Each row comes from the steps of one path. Every step used is in the known rows, and no mark comes twice. Write the path behind each row, first mark first.
Known rows
vegumo-zamaz: [10.0,17.8,-7.9,-29.9,-11.9,-7.5,-34.1,-35.4,24.1,-0.8,5.0,3.7,37.8,-41.3,35.3,12.8,-14.4,10.8,21.8,2.5,-55.5,9.2,33.8,9.9,3.8]
zamaz-magu-piza-lene: [-23.0,4.8,-7.8,-20.2,-10.1,16.0,-65.8,-39.6,31.3,-0.9,3.5,7.5,-11.5,5.1,33.6,23.8,-8.4,39.2,18.4,-16.1,-67.0,0.0,31.2,20.0,15.9]
zamaz-magu-lene-piza: [-11.8,19.5,-23.5,-39.1,-46.2,-16.7,-46.7,-25.1,37.7,-4.4,-0.4,1.5,11.5,43.5,33.1,-36.0,-9.6,48.1,23.6,-13.1,-46.6,-0.1,24.6,1.5,-1.9]
piza-zamaz-magu-lene: [4.5,5.7,-11.6,-32.1,-10.4,-9.5,-61.2,-43.6,24.6,3.0,-7.9,14.6,6.5,31.0,52.9,-45.6,-8.7,31.5,29.6,8.5,-53.5,6.3,46.3,-3.0,9.1]
magu-piza: [2.1,-8.9,-6.8,-26.8,0.4,12.8,-54.1,-32.1,28.7,-1.7,13.4,-4.1,18.2,-18.1,12.0,19.6,-9.2,24.1,17.5,-11.3,-49.3,-2.4,18.7,22.3,-9.9]
magu-lene: [13.2,3.7,-15.1,-36.9,-16.0,-13.1,-49.8,-22.7,25.2,-6.2,0.4,4.4,14.2,26.2,28.3,-14.1,-12.1,28.7,21.7,-10.1,-36.9,8.0,31.2,-3.5,-7.5]
vegumo-magu-piza-zamaz-tiku: [3.3,-8.9,-11.4,-45.2,39.3,14.9,-53.4,-64.0,31.5,29.2,-1.4,4.1,36.4,-53.9,26.2,10.9,-14.4,13.7,24.7,12.8,-67.7,-4.3,48.0,14.6,-6.4]
zamaz-tiku-vegumo-piza: [-13.0,-2.7,-20.1,-40.8,-4.3,-22.7,-20.9,-54.8,24.9,2.5,3.3,11.2,42.1,-26.3,15.0,29.8,-7.9,27.5,12.0,-10.5,-68.8,9.0,29.0,12.1,-15.3]
tiku-vegumo-zamaz-magu-lene: [-4.2,-1.0,-16.7,-29.5,-24.8,-21.9,-30.5,-43.7,27.7,-2.5,-1.5,19.4,26.4,27.1,65.6,-10.8,-9.0,26.0,31.0,-10.1,-58.7,14.2,27.9,19.1,9.7]
lene-piza: [-2.9,26.3,-16.1,-35.5,-30.6,-7.8,-37.4,-23.5,27.7,-2.4,8.4,-11.0,27.0,-14.1,19.8,3.1,-13.5,25.1,12.3,-3.0,-43.4,-1.2,11.7,9.1,-18.5]
vegumo-piza: [-0.7,8.3,-14.0,-34.0,-11.5,-15.2,-37.4,-38.5,26.4,-6.3,7.1,9.3,28.6,-33.5,5.7,13.5,-11.2,21.7,14.9,-11.0,-54.1,10.0,31.2,-10.3,-14.4]
magu-piza-zamaz: [5.7,-7.0,-1.2,-24.4,14.8,12.9,-64.1,-47.2,23.4,9.5,9.5,-1.9,21.5,-29.8,28.4,-0.8,-11.6,18.8,19.1,6.3,-58.1,-2.5,29.8,16.4,-7.8]
tiku-vegumo-magu-lene-piza: [-2.2,3.3,-26.8,-47.4,-22.2,-20.0,-27.5,-32.8,32.3,8.9,0.6,3.8,37.5,16.3,41.0,7.3,-20.5,14.2,20.3,-11.9,-29.2,7.7,2.9,2.6,-29.2]
lene-zamaz-tiku-piza: [3.7,-4.0,-14.1,-49.2,-26.3,-12.5,-30.7,-42.9,28.0,3.8,-4.4,-4.9,36.9,-23.8,13.9,48.1,5.0,21.1,22.0,-20.3,-81.7,-6.0,21.3,10.9,-14.8]
piza-lene-zamaz-tiku: [-7.2,23.1,-16.6,-43.7,3.3,-6.1,-43.6,-30.8,27.5,4.7,-7.0,-3.0,33.2,-15.1,25.2,51.7,-6.6,37.9,13.9,-13.3,-77.5,4.7,49.2,13.3,2.9]
lene-vegumo: [-2.5,25.9,-18.0,-26.6,7.2,-9.2,-43.3,-31.1,31.2,-1.3,4.5,-2.4,13.3,-24.9,15.3,-7.4,-10.8,10.7,15.3,-1.9,-27.6,11.5,15.0,22.8,-13.1]
piza-zamaz-tiku-lene: [3.4,-2.2,-15.3,-44.1,18.8,-7.1,-46.5,-49.5,20.4,8.2,-9.7,-1.9,36.5,-5.8,41.2,-4.6,-6.7,50.7,23.3,27.8,-75.3,4.2,52.5,14.6,-6.3]
zamaz-tiku-piza-lene-vegumo: [-18.4,23.0,-18.9,-34.1,-20.7,-18.4,-46.1,-56.7,31.1,10.2,-8.5,1.2,-6.7,-25.1,28.4,20.7,-9.8,19.6,13.2,-15.3,-65.0,2.9,21.6,20.1,-1.0]
tiku-lene-zamaz-magu: [-7.7,-4.4,-19.8,-39.7,-3.6,-3.1,-39.2,-22.7,32.3,-12.3,-6.4,1.1,38.3,20.8,28.4,28.4,8.9,56.1,30.2,-5.7,-69.5,9.1,29.1,16.4,-8.5]
vegumo-zamaz-tiku-magu-piza: [-2.9,-10.4,-14.7,-44.1,-18.1,-7.8,-44.2,-62.3,41.9,4.6,2.7,2.7,33.2,-27.7,34.3,18.9,-5.2,38.8,24.5,-1.6,-76.3,-2.2,51.8,30.9,14.0]
vegumo-magu-lene-piza-zamaz-tiku: [3.5,18.2,-25.0,-59.9,-0.6,-17.8,-43.0,-51.4,37.4,27.7,-11.7,1.6,43.0,-8.4,39.2,-29.8,-20.8,27.1,24.8,12.1,-54.5,-0.7,49.8,-8.5,-11.7]
tiku-piza-lene-vegumo-zamaz-magu: [-22.8,29.7,-13.8,-20.7,-37.0,-19.5,-44.1,-60.5,35.8,6.0,-6.6,14.3,-6.1,-31.5,54.9,10.7,-8.8,8.7,24.2,-15.3,-70.0,10.7,19.1,18.3,17.1]
vegumo-zamaz-tiku-lene: [2.0,2.6,-18.7,-45.2,2.2,-14.2,-26.4,-43.6,30.2,2.7,-5.1,-0.2,51.0,-20.1,39.3,16.1,-8.1,49.7,27.2,13.1,-77.8,8.1,53.0,20.2,3.7]
zamaz-tiku-magu-piza-lene-vegumo: [-26.9,9.3,-23.1,-36.3,-0.9,-11.8,-64.0,-60.6,46.4,6.0,-3.5,0.1,-8.0,-5.4,26.7,16.2,-7.7,45.2,12.3,-11.9,-57.7,3.4,41.2,40.0,10.3]
vegumo-magu: [8.5,7.3,-14.9,-40.5,4.4,3.8,-38.4,-33.4,23.7,5.4,-0.2,7.0,28.6,-36.5,22.9,24.8,-16.6,0.5,21.3,2.4,-36.0,8.5,22.6,-1.2,-14.4]
magu-lene-vegumo-zamaz: [5.4,25.5,-20.8,-31.8,2.3,-28.8,-40.2,-35.9,40.9,3.9,-0.1,6.0,30.3,-10.8,36.0,-33.5,-15.0,15.9,26.7,-7.5,-33.2,17.6,35.5,14.5,1.0]
zamaz-tiku-lene: [-1.3,-4.8,-20.2,-46.1,2.1,-6.1,-35.8,-35.4,25.8,-2.6,-6.4,-3.8,30.1,5.1,23.8,13.8,-4.4,56.4,21.7,9.1,-65.9,4.2,42.3,19.6,-9.2]
magu-lene-piza-zamaz-tiku: [0.1,21.1,-20.6,-49.6,-15.1,-22.2,-48.2,-44.8,32.9,16.4,-5.0,-6.1,32.9,12.1,38.3,-43.1,-15.7,43.9,19.5,8.5,-61.0,-4.6,49.7,2.0,-5.3]
piza-lene-zamaz: [-2.5,22.5,-11.0,-33.3,-5.2,-3.3,-49.1,-20.4,23.1,-3.3,-1.9,-1.8,27.7,-12.1,26.6,52.2,-7.9,25.7,14.0,-16.6,-61.1,9.9,31.1,3.6,-3.1]

Which path is each row?
[-10.2,7.4,-11.4,-39.0,-37.4,-10.5,-46.2,-51.5,20.2,5.1,-7.6,3.0,-1.7,-12.9,35.2,39.0,-10.1,24.6,14.3,-13.4,-80.0,-4.0,28.2,4.4,1.7]  zamaz-tiku-piza-lene
[5.1,19.9,-12.8,-41.2,-2.4,-9.9,-28.2,-44.7,28.0,7.5,0.3,2.4,42.9,-43.3,33.6,13.6,-12.2,23.0,22.7,6.2,-72.5,4.3,50.6,16.0,10.6]  vegumo-zamaz-tiku
[-18.0,17.2,-28.4,-33.3,-10.1,-33.1,-45.4,-44.9,48.0,-3.5,-3.2,20.7,8.5,14.6,11.4,-43.4,-6.7,38.3,25.0,-22.9,-41.3,17.9,36.3,-1.3,-2.6]  zamaz-magu-lene-vegumo-piza
[-22.0,11.4,-23.3,-29.9,17.8,-23.0,-47.1,-61.4,38.5,3.6,-7.7,15.9,23.1,-18.9,30.1,-32.8,-3.6,46.1,26.8,12.3,-62.4,19.0,42.3,9.2,-9.4]  tiku-lene-vegumo-piza-zamaz-magu
[-10.3,11.9,-28.4,-41.8,20.8,-16.3,-36.0,-39.7,38.0,1.8,-7.4,-5.9,26.5,-3.6,15.8,-3.8,-4.1,50.4,20.3,7.3,-50.5,10.3,34.3,33.9,-12.4]  zamaz-tiku-lene-vegumo
[-7.1,3.6,-8.1,-29.3,4.0,12.4,-59.6,-25.9,32.9,0.9,7.1,-5.3,26.1,-17.7,15.9,60.3,-6.3,33.2,14.5,-26.6,-69.0,2.1,27.8,15.9,-3.5]  magu-piza-lene-zamaz
[-0.1,5.2,-17.0,-34.6,-23.2,-10.5,-52.1,-28.4,30.2,-8.4,-4.4,11.9,1.2,42.9,36.3,-27.4,-5.5,37.8,27.9,-11.0,-46.8,6.5,35.1,1.5,6.1]  zamaz-magu-lene
[-11.1,19.8,-18.8,-33.8,-13.1,-9.9,-45.7,-52.7,32.6,13.4,-8.7,10.2,-2.8,-40.4,33.5,35.3,-17.2,-9.7,17.7,-15.4,-43.1,11.1,4.8,2.5,-14.3]  tiku-piza-lene-vegumo-magu
[-8.1,26.3,-21.0,-38.5,-46.9,-23.6,-36.0,-34.2,42.5,0.9,-0.3,5.1,30.1,18.4,46.0,-33.5,-12.4,41.3,29.6,-11.1,-59.5,4.4,36.1,2.6,10.3]  vegumo-zamaz-magu-lene-piza
[-10.8,25.6,-21.1,-38.1,27.6,-27.6,-41.5,-67.9,36.9,18.5,-3.4,8.2,33.2,-59.9,11.3,-26.7,-10.7,23.4,16.1,9.5,-61.3,10.8,52.1,9.0,-8.9]  lene-vegumo-piza-zamaz-tiku
[3.3,15.3,-25.4,-51.2,-22.1,-13.8,-38.5,-25.9,38.8,8.2,-1.9,0.8,32.7,5.0,24.5,-9.4,-20.7,20.2,22.9,-9.1,-30.4,4.4,21.3,-11.4,-21.1]  vegumo-magu-lene-piza
[5.5,20.3,-15.8,-38.9,-22.2,-18.4,-53.3,-34.3,28.8,8.7,-0.2,-4.7,27.3,15.1,42.4,-42.3,-17.5,31.7,19.4,6.4,-44.1,1.0,32.9,-6.4,-12.6]  magu-lene-piza-zamaz
[-20.7,26.3,-16.4,-27.2,23.6,-5.7,-49.3,-57.7,46.4,19.1,2.0,-0.2,21.6,-50.5,29.4,17.3,-16.1,30.6,17.0,-11.9,-71.7,6.3,47.6,40.0,17.3]  magu-piza-lene-vegumo-zamaz-tiku
[-4.3,10.3,-23.5,-31.6,11.9,-12.4,-40.9,-29.0,32.1,-6.9,-1.6,-4.3,20.7,-0.3,22.3,-2.2,-5.9,37.5,20.4,4.5,-35.3,15.6,17.5,26.1,-20.4]  tiku-lene-vegumo
[-10.6,23.5,-22.3,-29.9,6.5,-24.0,-37.4,-43.2,36.9,-1.7,6.1,7.6,24.2,-45.1,-1.5,-4.5,-11.0,16.4,13.9,-11.5,-38.0,15.9,24.1,5.6,-18.9]  lene-vegumo-piza
[16.2,-0.3,-21.7,-53.2,6.5,-8.9,-39.5,-21.8,35.8,5.6,-6.7,7.3,48.5,-0.1,20.5,23.8,-8.7,14.3,29.8,-18.5,-40.5,11.5,32.5,-11.4,-19.4]  vegumo-magu-lene-zamaz
[-18.1,10.0,-25.0,-54.8,-23.9,-31.9,-42.9,-52.9,39.2,-2.1,-11.0,11.1,34.7,-15.3,17.3,51.8,-1.0,51.3,13.5,-19.9,-86.4,10.8,61.0,-5.5,3.2]  vegumo-piza-lene-zamaz-tiku-magu
[-20.6,0.0,-19.7,-24.0,12.5,-1.5,-44.2,-49.7,51.0,1.4,3.0,3.9,26.7,-16.0,32.6,-5.7,-1.6,48.6,33.5,-5.4,-64.0,10.6,28.3,46.0,4.7]  tiku-lene-vegumo-zamaz-magu-piza
[-10.5,14.7,-17.2,-39.2,-8.1,-16.0,-30.0,-54.3,19.7,17.0,1.2,-7.4,42.2,-18.4,46.3,-0.8,-13.5,26.3,12.1,14.9,-65.9,-3.1,21.5,27.6,-15.0]  lene-piza-zamaz-tiku-vegumo
[-9.4,46.0,-15.2,-21.7,4.3,-16.5,-43.1,-41.1,34.0,6.5,-0.3,5.0,17.7,-45.2,43.7,9.0,-20.0,11.6,15.5,-2.5,-48.3,18.8,35.1,20.1,10.4]  piza-lene-vegumo-zamaz
[-24.5,22.6,-17.3,-33.9,-15.4,-11.8,-44.9,-37.9,34.7,-5.1,-4.6,16.9,28.3,-14.8,18.7,43.4,-1.8,41.1,17.9,-26.9,-81.3,13.1,43.4,-9.6,5.6]  vegumo-piza-lene-zamaz-magu
[8.3,-11.5,-20.3,-41.9,-2.1,-13.6,-33.3,-35.6,23.7,4.9,-4.0,14.8,29.4,15.8,43.1,15.1,-16.9,3.9,24.3,-9.3,-30.3,14.7,12.3,2.4,-21.6]  tiku-vegumo-magu-lene
[-11.1,-6.6,-9.0,-23.8,-9.5,15.6,-56.4,-38.1,32.7,-3.1,8.9,4.3,4.9,-1.9,20.0,7.0,-2.0,32.9,23.1,-11.7,-59.0,-3.1,22.8,25.3,3.9]  zamaz-magu-piza
[-6.7,4.7,-19.2,-32.1,33.6,9.7,-48.3,-44.0,44.2,14.7,7.1,1.2,21.4,-50.6,5.3,14.5,-14.2,0.4,21.4,-10.8,-28.5,7.3,12.6,28.1,-20.1]  lene-vegumo-magu-piza
[5.2,-5.4,-24.6,-55.0,-35.6,-28.9,-50.1,-45.4,33.8,-5.9,-11.6,7.0,8.8,45.1,34.1,-16.0,-5.2,48.4,23.2,-3.8,-50.7,3.9,52.1,6.9,5.3]  zamaz-tiku-magu-lene
[-1.4,13.8,-7.1,-26.3,-3.5,1.9,-54.6,-47.7,18.3,3.7,-2.7,10.0,8.9,-12.9,46.0,-20.4,-6.6,19.7,23.7,18.3,-60.3,3.5,37.6,7.6,7.8]  piza-zamaz-magu
[-4.8,28.2,-15.9,-43.9,-8.5,-11.1,-42.2,-48.2,26.8,16.9,-0.6,-10.6,35.1,-28.3,32.3,-17.8,-13.9,31.2,14.6,18.6,-67.2,-6.7,40.9,10.5,-6.8]  lene-piza-zamaz-tiku
[-13.7,38.1,-17.3,-22.0,3.6,-10.6,-53.3,-33.7,28.1,1.0,-0.9,1.2,-2.1,-21.0,29.3,9.6,-15.5,17.0,9.9,-5.0,-35.3,14.9,23.0,18.3,-1.8]  piza-lene-vegumo
[2.0,7.8,-17.8,-48.3,-30.2,-23.5,-33.6,-56.8,32.1,0.2,-6.0,6.3,32.9,-25.5,42.5,11.9,-6.7,30.4,23.4,10.1,-70.3,5.7,54.6,17.5,16.1]  vegumo-zamaz-tiku-magu
[-4.0,9.2,-27.2,-49.2,49.9,-11.6,-39.9,-61.5,37.0,25.1,-16.4,3.8,39.6,-36.9,36.2,-10.4,-12.0,26.5,27.1,29.8,-53.5,13.3,46.7,20.4,-16.1]  piza-zamaz-tiku-lene-vegumo-magu
[-3.1,18.4,-10.4,-27.0,-19.5,-4.8,-36.0,-40.8,27.7,-2.4,1.4,11.4,25.5,-26.2,44.5,-0.3,-7.4,21.0,28.0,3.2,-65.3,8.1,37.7,14.3,17.2]  vegumo-zamaz-magu
[0.2,10.0,-22.6,-43.6,-23.7,-37.6,-31.8,-59.2,43.9,12.9,-7.4,5.6,22.8,-18.1,34.6,-21.4,-9.1,19.1,29.7,-17.3,-63.5,5.7,33.5,16.2,0.8]  magu-lene-vegumo-zamaz-tiku-piza
[-3.0,-3.6,-9.7,-28.1,3.0,-20.2,-36.0,-59.0,14.3,4.9,5.2,14.5,40.3,-36.6,37.3,10.7,-13.9,9.7,13.8,4.8,-58.9,13.9,23.1,1.5,-20.6]  tiku-vegumo-piza-zamaz
[0.0,0.5,-19.4,-48.8,-28.5,-16.4,-43.3,-49.2,28.3,-5.5,-6.9,2.7,12.9,4.5,28.8,9.7,-2.9,37.7,17.7,6.9,-57.8,1.1,44.4,17.2,3.6]  zamaz-tiku-magu
[-4.2,12.6,-14.7,-34.6,-11.0,-0.1,-40.8,-25.4,29.1,-7.5,-1.1,3.7,29.5,-2.5,21.4,23.3,5.6,30.2,25.3,-12.2,-62.1,4.9,26.7,13.8,-1.2]  lene-zamaz-magu
[-12.6,29.1,-12.5,-30.6,-25.1,-4.5,-49.1,-44.4,25.7,7.0,0.2,-1.2,18.6,-9.5,43.4,-29.0,-9.2,28.4,19.7,14.2,-61.7,-2.5,28.0,9.0,-1.2]  lene-piza-zamaz-magu
[-0.5,28.4,-10.5,-33.3,-17.8,-7.4,-47.3,-37.9,21.9,8.2,4.7,-9.3,31.3,-25.3,35.6,-16.8,-16.4,19.4,14.0,15.9,-50.5,-2.1,22.8,3.8,-15.3]  lene-piza-zamaz
[6.8,-9.7,-6.1,-34.0,29.6,18.6,-58.6,-54.3,27.7,21.1,4.2,6.0,31.3,-50.1,31.8,12.5,-16.3,0.6,24.2,10.5,-51.9,1.1,30.5,7.2,-12.4]  vegumo-magu-piza-zamaz
[-7.3,9.3,-20.9,-40.7,-24.5,-10.3,-35.7,-21.1,30.8,-7.4,2.8,-13.8,34.2,11.6,24.1,6.8,-8.7,52.7,17.0,3.1,-49.8,3.1,14.6,11.8,-24.6]  tiku-lene-piza
[-16.3,45.8,-20.3,-31.6,12.1,-20.3,-38.5,-51.4,37.9,14.7,-6.0,3.4,23.2,-46.2,40.6,7.6,-17.8,23.6,15.8,-0.4,-63.9,13.6,52.5,27.1,18.7]  piza-lene-vegumo-zamaz-tiku
[-32.7,19.9,-15.7,-15.1,6.9,7.8,-65.9,-45.9,42.1,3.2,3.5,5.4,-16.8,-6.2,26.5,3.5,-7.4,34.6,16.7,-18.4,-51.9,6.4,23.9,36.2,11.3]  zamaz-magu-piza-lene-vegumo
[-6.9,12.9,-23.2,-39.7,35.4,-14.9,-44.9,-54.4,31.4,13.6,-10.7,-3.8,30.3,-17.2,34.4,-25.2,-6.0,43.0,22.1,27.3,-58.7,10.2,46.7,29.0,-10.6]  piza-zamaz-tiku-lene-vegumo
[-11.2,-6.6,-9.5,-30.0,-27.8,2.3,-70.0,-45.5,31.4,-7.0,2.3,3.5,-7.1,10.0,36.0,36.4,-9.8,37.9,12.6,-12.4,-55.8,2.6,31.1,18.6,7.1]  tiku-magu-piza-lene
[9.3,1.2,-26.7,-64.0,14.8,-13.6,-35.0,-31.6,41.2,14.1,-12.2,5.8,53.2,-3.0,17.3,21.4,-6.5,26.1,30.0,-15.6,-57.1,7.2,50.0,-3.0,-11.1]  vegumo-magu-lene-zamaz-tiku
[-17.4,-5.4,-15.6,-40.4,-20.1,-1.9,-64.2,-56.0,35.7,1.1,-3.0,2.1,-2.8,5.8,32.5,35.2,-7.7,49.8,13.5,-9.3,-71.9,-2.2,48.9,25.4,14.1]  zamaz-tiku-magu-piza-lene
[-16.0,23.5,-13.6,-31.3,-10.9,-1.0,-51.3,-27.0,28.5,-5.3,-6.2,6.8,14.4,5.4,37.3,39.2,-1.4,36.3,19.7,-17.0,-71.0,8.2,35.0,8.7,8.8]  piza-lene-zamaz-magu
[-6.3,8.9,-22.0,-45.9,-15.5,-28.0,-37.6,-50.1,25.7,16.6,-3.5,-2.7,37.6,23.9,51.3,-26.9,-15.6,36.5,17.3,5.7,-59.1,-0.3,31.0,16.5,-13.7]  magu-lene-piza-zamaz-tiku-vegumo
[-3.9,4.9,-15.7,-36.0,-11.6,-24.2,-55.5,-54.9,31.4,2.9,-5.9,24.3,18.5,9.6,36.7,-45.0,-8.7,37.8,28.2,-2.4,-65.0,10.9,55.2,-22.2,2.9]  vegumo-piza-zamaz-magu-lene
[-5.7,1.0,-12.6,-39.1,22.0,17.3,-54.7,-32.9,37.4,12.4,1.0,2.7,36.0,-37.2,16.9,73.9,-11.5,15.7,19.9,-25.7,-61.9,5.5,28.4,7.6,-10.9]  vegumo-magu-piza-lene-zamaz
[-3.2,-16.9,-18.1,-50.9,-7.5,-3.5,-49.7,-46.6,43.3,-0.7,0.3,-5.7,37.2,-5.6,8.0,42.3,6.7,47.3,21.8,-16.4,-75.4,-4.8,40.9,31.4,-4.9]  lene-zamaz-tiku-magu-piza
